Known rows, with every step that occurs
D Q J: [ 19   5 -11  25  34 -14   8   1  -5   9 -48 -10   3   3   7 -12  -1  -5
  -5  21   1  -1  -8  18  -3  12   2  14  -4  -1]
W Q: [  4 -14 -16  16   9   0  -7   5   0 -15 -25   6   0   1   6   3 -10   4
   7 -48  10  -3 -22   5  -1  -4  -5   0  16   7]
L X W Q J: [ -7  13  -4  -7  21   5 -12  -6   9 -10   9   8   6   0   5  11 -27  17
   4  11   8  -3  -1  -1   1 -48   0   1  -9   5]
X L: [ 28   4  -9  -9 -60   6   8  13   0  24  22  -5  -4   0  -5  -1   7 -24
  -4 -39   7  -3  12 -11  -6   3  -9  -2  12   3]
X D Q: [ 25 -17 -31  41  37   8  -1 -11 -23  21  -5   2  11  -1  -3   1   0 -14
   1 -47  -8  -1  -6   5   3  29   7  -9  -2   6]
E X A: [-34  -6  30   3  10   5  -1  -7 -14  25  32  12   8  -2  -9   5   3   4
  13 -18   4   3  -8 -16   5   2  21   6 -13   2]
L Q: [-11  11 -27  -3  44   1  -6   3   8  -5 -49   6  -3   5  -3  13  -5  -1
   5 -48   4  -2   3 -11  -3  15 -26   0  10  14]
L X: [-26   5   9 -20   3  22   4   2  -3  -7  26  14  -1   1   0  19 -12  10
   7  24   2  -5  -7 -10  -5  -9  13   1 -14   1]
A X L Q: [ 28   8 -29 -16 -18  -8   2   3   7 -10 -29   0 -12  -1 -11  -1  24   2
  -9  24  11  -4  20 -12   1   8 -19  -7  12  19]
E X A Q W: [-44 -20  29   4  33  -5  -3  -9  -6  17  36   4  10   1 -20  -1  -9  -2
  15  -2  -1   5   8 -14   7  -6  13  14 -12  -2]
E X A Q: [-36 -10  31   3  32  -5  -3 -10 -15  12  25   8   7   1 -12   1  -3   4
  15   3   4   3  -5 -18   4 -13  18  13 -12   2]
W X L Q J: [ 33  36 -16  -6  32   4   3   8  13   5 -29  -9 -14   3   4 -15   9  -3
 -17  13  -8  -5   4  -6  -2 -10   5  -1  11   4]
D Q E: [  8 -15 -13   3 -12 -21   0  -1  -8  -9  -6  -4  12   3   9  -6  10   4
  -9   0  -1   1 -17  17  -4  35   4   8   0  -5]
J Q E X D: [ -6 -19   7 -23 -11 -21   0 -14  -8   0   0  -8  11   6  12   4  11  -7
  -1   6  -2   5   5   7   5   4  18  -2 -10  -1]
D Q: [ 23 -13 -24  21   9  -4   3   3 -11   7 -12  -3   7   1   0  -1  -7  -4
   1 -22   6  -1 -13   1  -4  12  -6   7  -1   5]
B Q W: [ -5 -16 -20  -4  37  -1 -10   6  11   8  17  -7   0  -3 -12  -1 -14 -11
   1 -58  -2  -2   4   3  -2  32 -23   9  -6   4]
W X D: [ 16  10   1  27  40  21   2  -9 -13  15  15  10  -6   0   0  -3  14  -7
  -6  -7 -24  -2 -17  -3   3  13  36 -17   3   8]
W X C Q L: [ 30  30   1  13  -8   7  -2   7  10  -1 -17  -6 -16  -7   8 -10   9   6
  -7  -1 -14   0  -4  12   2 -23  -5  -7  12  -6]
C Q W X L: [ 15  -1 -31   7  -6   7   3   8  23   1  -6 -10 -11   2  -4 -14 -19 -12
  -2 -36 -10   4  15  -6   2   7 -17   5  28 -11]
A X: [  2  -1   7   1 -19  -6   7  -3  -5  -9 -11  13 -12  -1  -9   3  29   4
  -2  53   1  -1  -3  -3   1  19   8  -6   3  18]
A Q L X: [-20  -2  13  -8  24   5  12   4   3 -26  -1  -1 -11   4  -6  -1 -14   6
   7  89   9  -3  11  -5  -6 -21 -10   9  -8 -11]
Q E X L: [-25  -7  34 -42 -74 -12   7   2  -3   0  41  -2  12   2   6  -8  18   2
 -12  28   6   2  -2  -1  -1  15  29  -1  -1  -7]
C Q L X: [-11   9 -20  -3   3  16  10   7  14 -26 -31   0 -15   0   8  -3 -25  14
   7  40  12   0   7  -5  -4  -1 -26   6  11 -21]
E X: [-34  -8  34 -15 -22   9   9   2 -12  11  27   7   7   1  -3   4  -7   3
   7  18   9   2 -10 -18   1 -11  30  -2 -11  11]
A Q L X E: [-20  -2  27   3  14   5   7   4  -3 -27   6  -3  -2   3 -10   0  -6   7
   3  80   7  -2  13  -4  -5 -14 -15   6 -13 -22]
J Q W: [ 10 -24 -19  -3   0 -13   2   1  13  17  -7 -14  -1   5  -6  10 -10 -30
   8 -44  -5   5  28   5   3  -1 -23   6  -1   1]
L X E: [-26   7  31  -2 -15  21  -3   3 -12  -8  36  11  12   0  -6  20   0  12
   0  10  -1  -4  -5 -10  -4   2   6  -5 -22 -16]
E X L: [ -6  -5  22 -26 -58  10  11   9  -8  22  41  -4   7   0  -5  -4  -6  -6
   0   7  16  -1   6 -23   0 -21  20  -3  -6   7]
E X D: [-27 -14  25   3   6  18   6 -10 -22  21  30   9  13   0  -5   4  -3  -3
   6  -2   0   2  -5 -15   6   3  39 -13 -12  11]
C Q E X: [-33  -3   7 -19 -28 -12   2  -4   4 -25 -17   1   2   5  14  -9  -3  13
   1  12   4   6 -11  -1   0  19   8   8  17 -11]
B Q: [  8   1 -17  -5  35   0 -10   5  -2   1   0   0  -4  -2  -1   1  -4  -2
   2 -46   6  -5 -16  -3  -6  20 -15   7  -5  10]
J Q: [ 22  -7 -16  -4  -3 -12   3   0   0  10 -26  -8  -5   6   5  12   0 -21
   9 -32   3   2   7  -2  -1 -12 -15   5   0   9]
Q L: [ -4   2   8   7 -20  12  17  12   5   6  -7   1 -13  -3  -2  -4   5  -7
   1  36   8   0   8   3  -4  21 -14  -2   1 -11]
L X W Q: [ -4   2 -12  -9   5  10 -15  -5   5 -11  33  13   8  -1   1  18 -32  17
   8 -17  10  -3  -5 -11   0 -49  -5  -3  -8   8]

Rows
[ -8 -22   4  14  18  14  10  -7 -22  15  16  -3  15  -2  -3  -8 -13   5
   2  29   9   1  -1  -6   6   3  24  -9 -18   0]
E X D Q L
[-19   3  42 -16 -46   4  -2   3 -11  22  28   0  12  -6  -3   8   4   3
   4 -17   3   1  -1  -2   4 -33  20  -7 -15  13]
E X C
[ 18   4   0   3 -32 -12  -3 -10   1   5  12  14  -5  -3 -13   6  20   0
  -1  28   1   3  10  -9   5  -8  -6  -9   3  26]
A X W
[ 34   0 -19  37  54  14   0  -9 -17  12   5   3   0   0   2  -8   5  -1
  -8  -6 -20  -2 -21   1   3  10  31 -12  -1   6]
W X D Q
[ -1  -9 -22   8  44  23  -2 -10 -17  -1  20   8  11   0   1  14 -17   9
   4   5  -3  -6  -6  -3   0   1  17  -7 -19   0]
L X D Q
[  9  -6  -9   5 -29 -21 -20  -8   8  -6  15   7  13   0   5   3  -6   2
  -1 -56   4   4  -7   8   3 -16 -13  -4  14   7]
X W Q E
[  2   6 -22  13  -9   6  11   9  13 -13 -46  -4 -17   0   6 -10 -13  -1
   6  10  10   3   7  -1  -3  15 -33   6  23 -17]
C Q L
[ 29   2  -6 -12 -56  -5  10   4  -1   2   3   2 -12  -3 -10  -4  31  -6
  -9  41   7  -3  13  -8   0   8  -2  -7   9  14]
A X L
[-20   7  27   1 -18  23  10  10  -1 -11  19   3  -1  -4  -5   5   0  12
  -3  64   8  -3  11  -1  -4  10 -13  -6 -21 -30]
Q L X E
[-11 -16  -3  -1 -12 -17 -10   0   3 -31 -18   6   5   3  15  -3   7  11
  -3 -25   5  -1 -26  20  -1  20   5   1  17  -4]
W Q E
[ 12  -2 -15 -19   4   3  11   5   9  -7 -18 -10 -10   2   8   9 -13  -2
   6  45  13  -1  21   1  -2 -24 -22   4 -15 -11]
J Q L X
[-22 -23   9   8  20  -9   3   0   8  -2   9  -4  -1   7 -19  -1 -11 -22
   8   0  -9   3  19  -1  -1   3 -12  11   7   1]
A Q W
[-10   1   9  -6  16   1   6   0   7 -17  14   0  -6   3  -9   1 -21   4
   7  73   9   0  19  -9  -4 -38 -19   7  -8  -6]
A Q L X W
[ 38  18  -1  -3 -23  13   8  10   1  15  26  -2 -12   0   0 -10  11 -10
 -12   1  -8  -4  -6 -12  -3 -12  18  -6   9   4]
W X L
[  6  16   4  -4 -55 -18 -13   0   8  -4 -23  -5   1  -6  12   2  19  -1
  -3 -60 -11   3   2  25   0   3 -19  -1  18  -6]
X C Q E
[ 35  24 -24  -9  14  10   0  10   9   4  -6  -5 -12   2   0  -7   4  -3
 -13 -16  -5  -5   1 -16  -2 -11  -1  -6  13   8]
W X L Q
[-13 -12 -25  13  -2   2   1   4  19  -1 -20  -3  -6   2  -5  -2 -22 -13
   9 -49  -6   6  15  -2   1  24 -27   9  25  -9]
C Q W
[  2   0  30  19 -35  -6   1  -3 -15  -9  -1  10   1  -2 -15   4  41   5
  -8  40  -2   0   0  -3   2  31   0 -11  -5   2]
A X E
[-29 -19  11  -2   5 -17 -15  -8  -3 -23   0   8  12   0  11  -5   5  22
   2 -23   8   1 -27  13   5  11  17   5   5  -8]
W Q E X A
[ 19  10  -9  21   8 -15 -13  -6  10   8 -18   2   5   0   3  -2 -13  -5
   1 -41   5   3   0   8   4 -33 -14   1  11  11]
X W Q J
[ 26  40   9  15  11  -2  -5   2   9   4 -36  -7 -14  -4  12 -11  14   3
  -9  -2 -22   0  -9  18   2 -24   9  -2  13   0]
W X C Q J
[ 20 -19 -29  35  50  -3  -5  -2   1  19  14  -5   6  -1 -11  -9  -9  -5
  -2 -36 -15   2   0   7   5  21  -4  11  -5  -7]
D Q W X A
[-17  17  32  -9 -24  -5  -1   0   0   9 -22  -8   5  -4   6  -5  -3   7
   2   3   2   4   3   6   5 -35  11   2  -3   4]
E X C Q J
[-25   9 -15 -21  25 -15  -9  -1  11 -21 -42   5   2   6   6   7  13   7
  -5 -24  -1  -1   0   4  -4  39 -16   1  11   3]
L Q E
[  7   9 -21 -18  34  10  -8   5  10  -8  22  -3  -5  -7  -1   0 -23  14
  -1  15  16  -5   5  -5  -4 -10 -30   4 -21  -4]
B Q L X W
[-10   5  18  -9   8   2   5   5   4 -20   0  -6  -8  -1  -5   1  -7   5
   5  66   5  -3  17   5  -4 -35 -17   6 -10 -10]
A Q L X C
[ 25  -6 -16  -3  -7  -7  12   6   8   5 -32 -14 -12   3   6   2  -1 -17
   5  16  10   3  20   5  -1  -8 -29   3  -3  -7]
J Q L
[-41 -14  35 -18 -24  -5   2 -13 -14   0  33   8  16   2   6  -2  20   4
  -6  22  -7   3 -11   6   3  35  44 -10  -7  -3]
Q E X D
[ -7  -2  -6 -23  15 -17 -12   0   2 -15   6  -1   2   0   8  -5  14   6
  -8 -22   0  -3 -20  12  -6  43  -4   8  -4  -1]
B Q E
[  2   0  14   9  -9   7  -5   5  15  24  32  -4  -2  -6 -13  -1   5 -15
  -6 -37 -27   2  14  14   5  -1   4  -7   0   1]
Q W X C
[ 37   1 -19  38  53  17   6  -5 -12   9   1  -1  -5  -2   2 -15   4   1
 -10  23 -16  -2 -13   5   3  13  23 -13  -3  -4]
W X D Q L
[ 18  18  -6  10 -38  -5 -11   4   5   8 -29  -5  -3  -7   5   7   5  -7
   5 -78  -7   1   4  14   0 -15 -27  -2  17   3]
X C Q
[-11 -11  12  16  37   5   7 -12 -23  20  -2  -3  17   1   1  -9  -7   2
  -1  27   1   1  -6   0   7   1  38  -4 -18   5]
E X D Q J
[ 19  27   9   1 -18  -6 -10   0   7  -7  -9  -2  -8  -4  13  -8  21   9
 -11 -17 -23   1 -15  17   1 -10   9  -6  15  -3]
W X C Q E
[  9  -9  -3 -22 -23 -28   0  -5   4  -7 -19  -9   1   8  14   6  17 -13
  -1  -9  -2   4   3  14  -2  11  -5   6   1  -3]
J Q E
[-17  18   6 -28 -30   2 -11  -1   7 -20   5   3   3  -5  12  15  -1  20
   1  -5  -6  -3   1  13  -2 -19  -4   0  -4  -9]
L X C Q E
